What can hang from each mark:
k356: k55 k118 k303 k738
k436: k162 k166 k738
k118: k303 k356 k586
k586: k118
k47: k55
k162: k436
k417: k166
k303: k118 k356
k55: k47 k356 k738
k166: k417 k436
k738: k55 k356

Every row comes from one small tree of marks. The marks that hang from a mark follow it in brackets, in the order of their numbers. Every link used is in the known rows. Which tree was each row made from?
Known rows:
k303{k118{k586} k356{k55 k738}}: [  3  25  18 -26  18 -25  31 -10  -7  -4   6  16 -14 -14  15 -13 -23 -13
  12  10  -8  14   0  17  10 -19  13   2 -15  15  -6  -4 -10  12  14   1
   0]
k356{k738}: [  1  12 -12 -14   6   0  -4   5   3  -5  -4   5   2  -2   6  -6  -7  -5
  -8 -10   9  -2  -3   7   4   8  -8  -7   0  -2 -12  -8  -3  -7   2  -3
  -7]
k417{k166}: [ 6 -4  3  4 -3  5 -6 -4  9  7 -6 -4  7  1 -7  0  2 -4  5  3 -4  7 11  1
 11 -2 -8 13 18  4 -9 -7  1  3 -8  4  7]
k436{k162}: [  0  -3 -10   1   8   5  -1  14  12  -2  -3   6  -3  -6  -2   6   2   1
  -9  -8  12   3   3  -3   0   4   5 -12  17   3 -12 -10  -2  -1   0   6
  17]
k356{k55{k47 k738} k118 k303}: [  4  10  11   3  -6   0  18   7   3  11   2   6  -7  17   0  -5  12   5
   8  19  12  30  -7   7 -10 -25   7   2   2  -5  21  24  -1   6  10  12
 -25]
k55{k356{k118 k303 k738}}: [-16   1 -22   1  -1   9  -2 -12   6   8  19 -15  18   7  -3 -19  -7 -13
  -1  18  15  22  -2   5   1   4 -17  -2  -7  -1  10 -12   4   9 -21   6
 -42]
k118{k303{k356{k738}}}: [ -4   9   4  -6  -3  -9  19  -7   2   2  -4  -3   4   1   5 -10 -27 -17
   5   6   1 -11   8   0  13   6   2   7  -3   1 -18  -8  -7   3   3 -17
 -11]
k47{k55}: [  2  17  -5   8   8  11 -20   0   8  11  -8   6  -1  -3  16  10   2  -1
  -3 -11  -2  12   0   4   5  25 -10  -2  21  -7 -19   2  -1   3  17   0
  21]
k356{k55{k47} k118 k303}: [  4   1   0  10  -2   3   3   6   6  13  18  13  -6  16  11   7   0   5
   9  19  14  36  -3  -1  -8 -23  -1   4  20  -6  16  15   4   6   9  11
 -21]
k303{k356{k738}}: [  1  12  -1  -4   3  -3   8  -3   3 -11  -3  12  -1  -4   7 -21 -15  -2
 -11   0  -1  -5   8   8  13   1   1  -4  -3  -1 -10  -9  -9   2  -1  -7
  -2]
k55{k738}: [  5  12   5  -4   1   1   6  10   3   1 -20  -4  -2  -1  -6  -9   8  -4
  -8  -7  -5   0  -2   3  -4   8   5  -4  -1  -4   1   7  -3   2   5   5
   1]
k436{k166 k738}: [  4  -7 -11   0  -4   4  -2   2  11   0   4  -5   3  -5   7  -5  14   7
  -7  -1  -5  -7   7   8  10   6   8  -3  12  -9 -14   7   3  -8   1  16
   2]
k417{k166{k436}}: [  8 -15   6  10  -5   4 -12  -4  10  11 -18   1   5  -8  -3  -5  -3  17
   2   4  -5  -9   3  -6   8  -7   4  11   7  -2   1  -7  -1   2 -16   3
   9]
k586{k118{k356{k303}}}: [ -3   8  -4   6  -8   8 -23  -3  -3   6  29  -1   9  -1  -3  13  -1   1
  -2  -4  -9  21   0   5  -9   8 -10  17 -13  -3  24 -11  -1   8   5  -2
   6]
k586{k118{k356}}: [ -4   6   7  -6   1   3 -21   5  -4   0  13   7   1   3  -8  22   5  -2
  -1 -19 -19  17   4   5 -12  11  -7  12  -6   2   8 -15  -6  12   8  -5
  17]
k738{k55{k47}}: [  5   3   6  20  -2  18  -3  14  -8  -6  -7  -7 -13   0   4   1 -15  -1
  -7  -8   4  -7  -4  -3  -4   4   1  -2  10  -2  -5  11   1  -3   3  -1
   0]
k586{k118{k303}}: [-13   5  -2  -4  -2   2  -8   9  -5  14  -3  -3  -2  10  -1  14   1 -11
   5  -6  -3   2   9  -4  -9  19  -3  15   7   5  -2 -15  -4   4  18 -15
   8]
k162{k436{k166{k417} k738{k55}}}: [ -1  -6  -2   7 -11   1   4  -9  -1   6 -17  -7   0   2  -9 -10  10  18
   6  -2   4 -34  -5  -5   9  24   0 -10  -1   2  -6  -1  15 -21  -3   3
  26]
k166{k417 k436{k738{k55}}}: [  4  -7  -8  14 -11   1  -5   1   0  -2 -22  -3 -10 -14  -7  -1   4  33
 -22 -20   3 -51  -2 -19  -1  12  21 -17  -6  -6  11   8   5 -11  -9  -5
  10]
k356{k55{k47}}: [ 13   4  14   2  12   2   2  14  -3   6   3  19 -13   8  10  10  -1   8
   3   4   2  22   5   7  -7 -21   6   0  19   1 -13  15  -4  -3  25   8
   2]
k47{k55{k356{k738}}}: [-12  13 -13  -3  17  14 -14 -14  -2  10   2  -6  11  -5   5  -6  -3  -5
  -6  -2   3  14   6  19   9  21 -18  -7  -7   1 -32  -9  -4   0   9  -2
  -2]
k55{k47 k356}: [ -2 -14   0  15  16  21  -5   6  -9   5   9   1  -2  -2   0  -2 -13   0
  -5   9 -10  20   8   6 -10  -7  -2   4   8  -1  -8   4   0   4   1   3
 -14]
k738{k356}: [  9   1  -6  -2  -1  -3 -16  12   1 -13   1   6  -3  10   7  -2  11  -8
 -11  -2  -2   6  -4  -9  -4   8 -21   4  19   0   3   1   4   2   1   0
  10]
k166{k436}: [ 10  -7  -5  12   1   3 -13   9   6   6 -14  10  -2  -9  10  -1  -6  15
  -9  -8  -4  -9  -5 -11  -5   7   9  -3   7 -10   3  -2  -1   3  -2   3
   6]
k118{k303 k356{k738{k55{k47}}}}: [ -2   5  14   3  -9   2   8  -5 -12  -3   7 -24   5   0  -8  18 -34 -20
  12  -7   2 -15 -13   0  -1   1  -9   7 -24   3 -16   8  -4  -6  -3 -18
 -20]
k738{k55{k47} k356{k118{k586}}}: [ -2  -5  12   6  -6   2  -9   8 -12 -22   1  -7  -6  12   6   6   2 -24
   5  -4  -3   4 -14 -12  -6  -9 -14   6   8  -5  26   9   3  10 -11  -7
 -12]
k162{k436{k738}}: [  2  10 -15  -2  -1 -11   8  -3  -4  -7  -6  19   5   6   5  -2   7   3
  -2  -2   1  -2  19   4  -7   3   9 -11  15  -2  -1  -3  -2  -7  -4   7
  19]
k738{k55}: [  4  12   0  16  -9   9  -8   9   1  -1  -9 -16  -5   1   0  -2  -6  -6
  -8 -15   6 -13  -3  -7   0  19  -4  -1  10   1  -6  -3   3   3  -3   5
   7]
k55{k356}: [ -3  -7  -4  10  10  13  -8   2   1  11   5 -12   3  -1  -3  -4  -6  -8
  -4   3 -10  17   9   2  -5  10  -7   1   8   2 -11  -8   2  11  -5   9
  -7]
k55{k47 k738{k356{k118{k303}}}}: [ -6  -7  11  -8  -9  -8  15  10  -6  -5 -14  -1  -6  27  -7   2  12 -23
   9  12  -6  10 -16 -13 -14  -2 -12  11   6  -4  16  19   1   5  -1 -14
 -23]
k586{k118{k303 k356}}: [ -9   2  11  -5  -6  -4 -11  -1  -5  13  13  -9   5   7 -11  29  -5 -15
  13  -8 -18  10   2  -3 -11  15  -8  23  -9   5   0 -14  -5  14  11 -15
   8]
k118{k303{k356{k738}} k586}: [ -4   8  13 -12   2 -14  22 -14  -3  -1   2  -9   7 -12   9  -3 -28 -30
  20   3  -9 -11   8   1  14  -7   4  10 -13  -1  -9  -9  -7   5   3 -21
 -16]
k162{k436}: [  5  10  -6   4   3  -5  -1   3  -4   6 -12  15   2   9   5  -4  -4  -3
   9  -1  -1   8   3  -5  -6  11 -10  -2  17   1  -3 -12   3  -1   2   3
  24]

Write each row's tree:
[  5  15  41  -9   1 -22  37  -8  -3  14 -10 -13  -1  -2   0   0  -4 -23
  27  12 -19   1  10   4   3 -23  24  14 -14   5  -7   8 -12  17  18  -3
  -4]  k118{k303{k356{k55{k738}}} k586}
[  1   9  -4   3   0  14   3   9 -12 -14  -7  -3  -7  -2   3  -8 -19  -1
 -11 -11  16 -15  -7   7   4   2  -3  -8 -10   0 -11   6  -3 -15   3  -8
 -13]  k356{k738{k55{k47}}}
[  9  -1   6  -3   3   2   1  16 -12 -21 -12  10 -10   9   0 -11  13  -1
 -14   2  -9   8  -8   3 -11  -9  -7   1  -1  -5  11  19  -2  -9   9  -4
  -3]  k55{k47 k738{k356}}
[  3 -11   4   3   3   1  -3  -4   5  22 -15   7   0   4  -6  -3   5  11
  21   6  -9  -4 -18  -9   8  23 -17  -1   7  -2  -7 -11  19 -16   6  -1
  25]  k162{k436{k166{k417}}}
[-13  10 -14  -9  12   4  10 -19 -11   6  26 -18   9 -25   8 -19 -31 -24
   8  18  -2  24  -8  17   2  -5  -6   4 -27   5  11  -8   4   6  -7   5
 -31]  k55{k356{k303{k118{k586}} k738}}
[  5 -18 -10  -8  -3  -5 -11  -1   8  -7   2   3  -3   4  -2  -3  31  14
 -11   0 -10 -17  -7  -7  10  11 -13  -3   8  -4   1   8  16 -19   1   1
  10]  k436{k166{k417} k738{k356}}
[ -9  -1   9  -7  -3 -11   4  -2   8  15   0 -17   5   5   4  25  -8 -40
  30  -2  -9  11  -7 -18   0   3  -5  11  12  -7   9  -4   2  22  -6  -9
 -18]  k356{k118{k303 k586}}
[  3  29  -3 -23  10 -14  16  -9  -5   5  22   2  -2 -14  18  -6 -17 -13
  15  14  10  22 -12  16   2 -18   0   2 -17   8   8   1   1  -1  15   8
 -17]  k356{k55 k303{k118{k586}} k738}
[ -6 -18  -8   5  -7  10   6   3  14  -2  -7 -19  -7  -9 -18   0  17  21
 -12 -10  17 -39  -6  -5  17  15  14 -22  -2   3 -16   0  10 -20  -6   6
  18]  k436{k162 k166{k417} k738{k55}}
[  1 -23 -11   2  -3   0   3  -6  13  -8 -14   7   8 -14  -6  -2  11  29
 -11   5  11 -21  24   1   8 -20  30  -8   3   3  -8  -5  -8  -7 -23   7
  17]  k417{k166{k436{k162 k738}}}
[  7  24  36 -26  13 -26  23  -7  -7   5   4  -4  -9 -13  -6  16  -3 -19
  24  -5 -26  26 -17  13 -11 -18  11   8 -28  11   8  12  -7  22   9  14
   6]  k303{k118{k356{k55{k738}} k586}}
[-15  -7 -18   6   5  16   3  -8  -3   4  23  -3  10   6   0 -14 -16  -6
  -1  23  13  27  -3   9  -2 -11 -13  -1  -9  -5  13   2   3   3 -15   0
 -50]  k55{k47 k356{k118 k303 k738}}
[ 12  18  11 -21   8 -17  -1  -6   4   0  14   6   5   6  -2  16  -1  -2
  11  -8   1  13  -3  14   1 -13  -9  -2 -15  10 -17  -3  -7   4   8   7
  -3]  k118{k356{k55 k738}}
[  3 -16 -20   4   2  -1   3   9  11 -10 -11  15  -1 -18   6   1   8  28
 -21  -8  14 -22  11  -4  -5 -10  35 -22   5  -6  -4   1  -9  -6 -12   8
  15]  k166{k436{k162 k738}}
[ -1   4  -4   7  -5   0  -6  -5   9   8  17  -9   8  -6  11   6  -4 -21
  15   4  -1  24  -6 -10  -1  -5  -5   7   8 -14  31  -2   6  19 -10   4
 -23]  k356{k118{k586} k303}
[ -2 -17 -12  10  -6   1   2   6   7  -6 -23   0 -12 -18 -10   3   6  37
 -25 -19  19 -53  -3 -17   1   6  31 -28  -9   0   2   1   3 -15 -12  -3
  20]  k166{k417 k436{k162 k738{k55}}}
[ 15   0  34  -5  17  -7   1  -1  -9   0  23   9  -3  -8   7  37 -10  -9
  26  -4 -23  27   0   8  -9 -35   5  10  -9  -2   1  14  -7  12  17   4
  -1]  k118{k356{k55{k47}} k586}
[ -1 -25  -3   0   8  11  -2   9  22  15  -6  -3  -6  -6 -14   8  10  16
   3  -2   5  -8 -19  -7  15  16  -4 -10   6  -1 -16  -8  13 -14   6   2
  20]  k436{k162 k166{k417}}
[ -6  14  -5  20   4  22  -6 -16   0  23   0 -21  16  -7  -1 -17   7  -2
  -4  13  -3  22   1  17   1  17  -6   1 -12  -5  -6   8   1   5   9   9
  -6]  k47{k55{k356{k303} k738}}
[ -4  -7  -5  37  -5  32  -4  -2 -14   8  18 -28   4  -4  -1 -15 -22  -1
  -7  16   7   6   2   4  -6   1  -3   4  -4  -1   5   7   7  -1  -6   7
 -23]  k738{k55{k47 k356{k303}}}
[  0 -28 -15 -12   1  -2  -4   5  14 -12   2   6  -4   1 -11  -2  34  18
 -13   2   6 -20  -6  -6  13   4  -3 -14   8   2  -5   1  11 -24   0   2
  18]  k436{k162 k166{k417} k738{k356}}
[  5 -12  -8   8 -14  -7 -13   3  -5 -17 -18   2 -10  -1  -4  -6  16  27
 -26 -13   2 -53  -6 -25  -3  12   5 -12  -4  -3  20  10   8 -12 -11  -8
  15]  k166{k417 k436{k738{k55 k356}}}
[ -9  19   3 -11  -7   3 -16  -2 -12 -12   6 -11   5   3 -13   5  -4  -4
  -9 -25   4 -11  -4  13  -1  16 -11   4 -33  11   2 -19  -7   1   2 -12
   6]  k586{k118{k356{k738{k55}}}}
[  5   3  -8  10 -10  -4   2   4 -26 -32  -6  12  -2  16   5 -14   7   4
 -11   3   7 -15  10  -2 -10  -5  -4  -7  10   4   7  12   2 -18  -4  -2
  18]  k162{k436{k738{k55{k47} k356}}}
[  3 -27 -13  -4  -5  -8  -6  -4   8 -22 -10  10   8  -2  -6  -7  25  25
 -17   8  11 -21  19  -5   5 -24  13  -5   6   7   1  -1  -5 -10 -24   4
  19]  k417{k166{k436{k162 k738{k356}}}}
[  2  12  17 -12   5  -7 -14   3  -3   7  15  12  -3  14  -7  27  15   6
   7 -11 -10  24   7   9 -12  -4  -2  13  -5  13   0 -10  -9  14  21   4
  19]  k586{k118{k356{k55}}}
[  0 -12  -8  -3   0  -5   5  -9   5  11 -10  12   2   2  -4  -2  16  18
   8   3  -6 -13   0  -1   8  14  -1  -9   6  -4  -5  -2  14 -21   2   3
  24]  k162{k436{k166{k417} k738}}
[ -1 -19  -6  13 -15   4   4  -6   8 -10 -20 -13   6 -12 -13  -9   7  26
 -15  -1  21 -41  19  -3  11 -12  31 -10  -4   8  -9  -4  -7  -8 -29   8
  18]  k417{k166{k436{k162 k738{k55}}}}
[  0   1 -15   7 -16  -3 -18   3   9  -5  15   2   5  20   8  -8  13 -11
  -4  11   8  22 -12 -16  -3   4 -26   8  19  -6  32   2  10   9 -15   4
 -14]  k738{k356{k118 k303}}
[  2   7  29  -5   6 -19  13  -5   9   4   5  11  -7   7  11   5   1 -16
  21   7 -12  21   8  -3   6 -22  10   6  14   2   9  -3  -8  32   2   5
  -3]  k303{k356{k55 k118{k586}}}
[  7  -1  27  10   3  -7  24   2  -4  13   4  11 -14  12   7   6 -20  -3
  17  19  -9  10  16  -1   0 -22  16  13  15   5 -20  12  -7   7  24  -7
  -3]  k118{k303{k356{k55{k47}}}}
[ 13 -10   0 -11   1 -23  -8   2   0  -6  -8  26 -12   8   2   5  31  37
 -13  -1  -2 -23   2 -15  -7 -15  10 -10   4   2  11  11   3 -11   7   1
  15]  k166{k417 k436{k738{k356{k55}}}}
[  2 -15  -8  -5  -1   3  -1  -2  14   7  -1   0  -3  -8  -5   2  17  17
  -5  -6  -7 -19  -4  -1  12  13   4  -6   7  -9  -5   7  11 -15   5   6
   7]  k436{k166{k417} k738}
[  1   8   7  12  -1  10  15   2 -12 -22  -6   2 -11  -5   7 -21 -29   3
 -16   0   8 -17   3   9  11  -4   8  -4 -11   0  -9   4  -9  -6   0 -13
  -9]  k303{k356{k738{k55{k47}}}}
[-14   9   3 -24  -2  -8  -7  -6  -8   4  12  -6  11   6 -10  21  -8 -16
  11 -11  -6   2   0   7  -4  12 -12  16 -26   8  -5 -20  -9   1   9 -21
  -4]  k586{k118{k303 k356{k738}}}
[ -9  21  -6   1 -16   9 -19  -9 -11  -8  22 -18  12  -1 -10  -2  -9  -1
 -10 -12  12  -8  -5  12   0  14 -13   8 -38   6  16 -15  -3  -3  -1  -9
  -5]  k586{k118{k356{k303 k738{k55}}}}
[-19 -13  10   0   5  -3   6 -12   1  24   9 -31  11   4  -4  15 -11 -42
  31   9 -14  20   2 -12  -4   1  -7  14   4   0   4  -9   2  32 -16  -4
 -31]  k55{k356{k118{k303 k586}}}
[  5  -3 -10   0  -3  -5   5  -6   2   3  -6   8  10   4   5 -10  12   9
   7   9  -2  -3   9   7   6   9   6  -5  12  -3 -13  -3   5 -16  -2  15
  18]  k162{k436{k166 k738}}
[ -4 -21 -22  -5  -6 -13  -5  10  12 -25  -8  20   1   8   4  -1  29  17
 -21   1  16 -12   1 -16  -7 -10  13 -18  13  -3  18   2  -4   3 -28   5
   5]  k166{k436{k162 k738{k356{k118}}}}
[ -7  -6  -9  -2  18  16   2   0 -13  -2   9   2   2  -5  -2 -10 -17  -1
  -5   8   2  13   5  17  -2  -9  -6  -4 -11   0 -14  -1  -3  -8   2  -4
 -27]  k55{k47 k356{k738}}
[ -1  -3   4  -7  -3  -2   5  16  -4 -18 -13  14 -10  23  -3  -8  20  -9
  -7   4  -5  19 -15  -5 -12  -8 -12   1   7  -7  24  18   0   6  -6  -3
 -15]  k55{k47 k738{k356{k118}}}
